Each row was made from one walk, in order. Every step used is in the known rows, and no mark comes twice. Write each row's walk.
In the rows, zero is written as 128.
Known rows
W/R/C/F: [117 134 121 132 138 165 159 109  67 181  95 201 131  59 117 110 147 156
  59 148 144 112 167 135]
R/C/V/W/M: [140 107  84 124 132 144 157  77  55 143  96 202 135  78 122 133 121 150
 114  73 187 118 159 113]
A/W/R/C/F: [111 129 132 133 141 159 165 117  72 163  85 181 113  82 150 128 157 151
  74 160 149 121 162 127]
A/W/V: [110 149 130 102 146 134 150 130  90 161 113 115  97 144 139 136 127 130
 169 154 143 156 180 120]
A/W: [130 140 133 126 130 137 151 131  88 153 112 109 103 127 149 152 119 116
 160 139 137 160 146 101]
R/W/M/C: [129 145 138  93 110 125 169  73  82 158  97 152  81 103  82 170 120 131
 140  65 145 150 167  93]
A/W/V/C: [119 139 140 111 142 133 155 113  77 143 106 110  85 140 125 131 146 123
 165 167 161 161 180 131]
A/W/R: [136 145 145 133 141 145 155 140  93 161  92 166  86 131 147 140 120 132
 145 131 160 150 160 126]
F/W: [144 137 138 133 124 139 157 133  93 166 129 101 106  97 100 125 101 111
 144 158 152 141 189  97]
R/W/M/C/F: [121 150 141  87 124 125 169  75  70 169  86 156  96  75  86 156 144 140
  99  99 127 151 171  82]
F/C: [133 121 125 116 104 138 122 123  94 166 142 133  93 109 102 146 114 114
 144 123 141 154 177 119]
F/C/V/W: [152 115 121 137 115 124 105 118  80 155 127 159 120  99 135 134  90 123
 149  90 160 145 187  97]
M/C: [129 143 131 133 120 132 154  99  93 164 124 118 108  89 114 149 102 126
 132 101 134 150 168  81]
M/C/V/W/R: [156 144 136 164 142 126 139 103  85 162  89 206 120  85 144 126  75 150
 123  61 177 135 190  83]
F/C/M/W: [145 112 152 108  95 142 119 106  85 168 128 129  74  85 111 153 146 143
 129 122 167 167 164 102]
W/M/C: [130 132 116 106 126 138 172  82  87 156 109 157  90  93  88 160 124 134
 126  83 166 151 173  95]
W/V: [116 153 118 102 138 138 143 122  86 177 121 132 113 121 106 118 116 136
 154 143 139 147 185 128]
R/C/M/W/V: [112 126 127 102 120 156 149  83  70 172 114 139 105  75 114 127 163 174
 110 135 172 134 169 123]
F/C/V: [160 132 127 125 109 116 120 111  80 158 136 140 105  94 122 143 104 108
 138 114 144 157 193 122]
F/C/M: [134 102 148 129 109 140 122 111  70 167 128 117  89  85 114 137 123 132
 127 123 145 165 171  96]
W/M: [137 133 107  98 130 146 167 105  75 163 107 163 101 113  90 144 131 131
 138 109 162 150 153 121]
C/F/W: [136 142 141 127 135 141 158 136  83 176 120 105 120  70 103 112 124 118
 103 189 135 140 193  87]
C/F: [128 148 123 121 136 145 146 128  71 180 111 126 136  78 120 119 134 132
 104 157 113 146 155 100]
M/W/V/C: [136 156 130  90 123 140 148 100  88 163 114 139  85 121  89 130 160 140
 155 154 179 153 175 144]
C/V/W: [155 138 116 148 134 128 130 119  74 159 106 152 147  95 148 121  85 134
 149  93 150 141 157  85]
M/C/F/W/V: [111 149 146 110 147 126 165 112  92 181 122 105 107  70  89 116 126 132
  98 177 147 140 246  78]

Which walk is each row?
[124 116 110 118 135 145 155  87  86 155  99 177 104 100 102 153 109 148
 136  57 180 139 166  67]  V/W/M/C
[118 120 163 127 147 137 153 100  55 145  93  96  81 115 137 125 154 140
 149 167 164 170 173 107]  A/W/V/C/M
[135 146 159 142 144 139 168 118  95 182 102 158  97  58  97 118 116 136
  73 155 164 130 225  84]  M/C/F/W/R
[ 98 131 121 107 141 150 165 112  74 179 124 125 128  63  93  97 146 141
  80 201 151 113 228 119]  R/C/F/W/V
[163 134 168 135 125 154 150  97  68 164  82 177  73  84 111 125 160 163
 115 130 200 155 147 125]  V/C/M/W/R
[118 114 113 152 132 172 145 115  80 169  95 217 128  93 128 114 109 164
 108  94 176 104 156 120]  V/W/R/C
[119 104 129 147 118 157 151  86  54 163 115 120 125  58 130 127 131 153
 101 123 143 135 142  97]  R/C/M
[144 133 149 137 137 140 162 118  69 158 113 103 109  69  91 107 143 111
  99 201 153 142 192  96]  V/C/F/W
[124 112 140 154 128 165 156  95  57 172  93 180 110  63 124 114 132 167
  85 116 166 124 155 123]  W/R/C/M
[129 139 150 134 133 131 165 112  92 171 122 100 112  53 103 129 115 120
  88 161 139 142 213  59]  M/C/F/W
[125 125 151 128 141 141 146  92  51 161 103 111  98  93 105 104 144 148
 138 154 160 159 176 115]  W/V/C/M
[136 149 130  84 113 134 163  96  73 162  94 159  93 119  87 151 128 128
 155  94 142 150 147 118]  R/W/M
[145 128 123 102 130 144 178 113  86 158 112 142  88 104  73 135 123 116
 138 140 183 145 192 108]  F/W/M
[114 168 141  89 121 127 142 114  82 177 108 124 107 132 102 126 114 134
 170 126 118 145 178 126]  R/W/V
[137 138 133 129 135 144 149 107  60 162 105 125 123  75 108 116 154 127
 101 171 131 149 155 110]  V/C/F
[157 126 158 130 113 144 145  88  65 155 103 117  86  80 113 135 160 149
 130 135 177 165 135 101]  V/C/M/W
[163 154 120 128 115 142 156  92  83 164 100 214 108  74 130 135 134 154
  99 107 189 120 167 155]  M/W/R/C/V
[136 143 120 117 111 163 156 103  96 171 103 209  99  88 111 136 147 159
 102 117 183 119 154 151]  M/W/R/C
[153 141 158 126 124 155 148 115  81 183  87 178  84  88 121 130 140 168
 118 117 182 152 149 117]  C/M/W/R
[117 150 135 101 150 137 158 137  83 187 118 112 116  87  92  97 132 131
 110 205 144 138 227 106]  C/F/W/V
[133 124 134 145 125 157 171 117  90 164 115 175 100  78  99 113 115 135
 100 148 184 109 199 134]  F/W/R/C
[124 139 174 112 124 129 142  84  47 162  90 107  89 105 100 112 140 148
 154 140 139 159 169 115]  R/W/V/C/M
[165 137 134 122 132 110 184  79  84 146 112 143  88  73  89 150 102 114
 119 105 192 148 224  85]  F/W/M/C/V
[119  93 134 166 135 174 141 102  58 170  83 202 125  66 137 106 117 183
  94  91 180 114 148  96]  V/W/R/C/M
[148 134 147 119 115 148 142 105  77 173 107 118 100  83 125 141 141 153
 132 124 158 162 134  90]  C/M/W
[138 131 124  96 142 145 179 119  74 170 103 142 105  77  77 124 148 125
  96 171 164 142 197 100]  C/F/W/M
[118 124 131 140 130 158 164 115  81 152  96 179  98 110 147 140 134 141
 114 130 166 125 158 138]  A/W/R/C
[126 120 149  86 108 139 119 107  87 178 127 134  67 101  99 140 154 154
 137 136 175 163 197 122]  F/C/M/W/V
[145 122 135 107 140 144 182  99  63 151  97 141  91  72  63 117 166 120
  94 183 184 147 197 109]  V/C/F/W/M
[123 145 128 113 136 140 148 105  73 161 115 127 102 119  93 113 136 130
 151 156 158 151 183 138]  W/V/C
[140 127 132 111 129 133 183  89  96 154 118 136  78  87  70 153 114 120
 123 115 188 146 212  81]  F/W/M/C
[154 105 105 108 122 127 125 100  74 148 110 198 103 103 107 145 112 130
 141  73 190 147 189 109]  F/C/V/W/M
[155 162 135 112 121 152 149 126 102 179 100 195  89 111 112 139 134 150
 132 119 177 142 155 140]  M/W/R
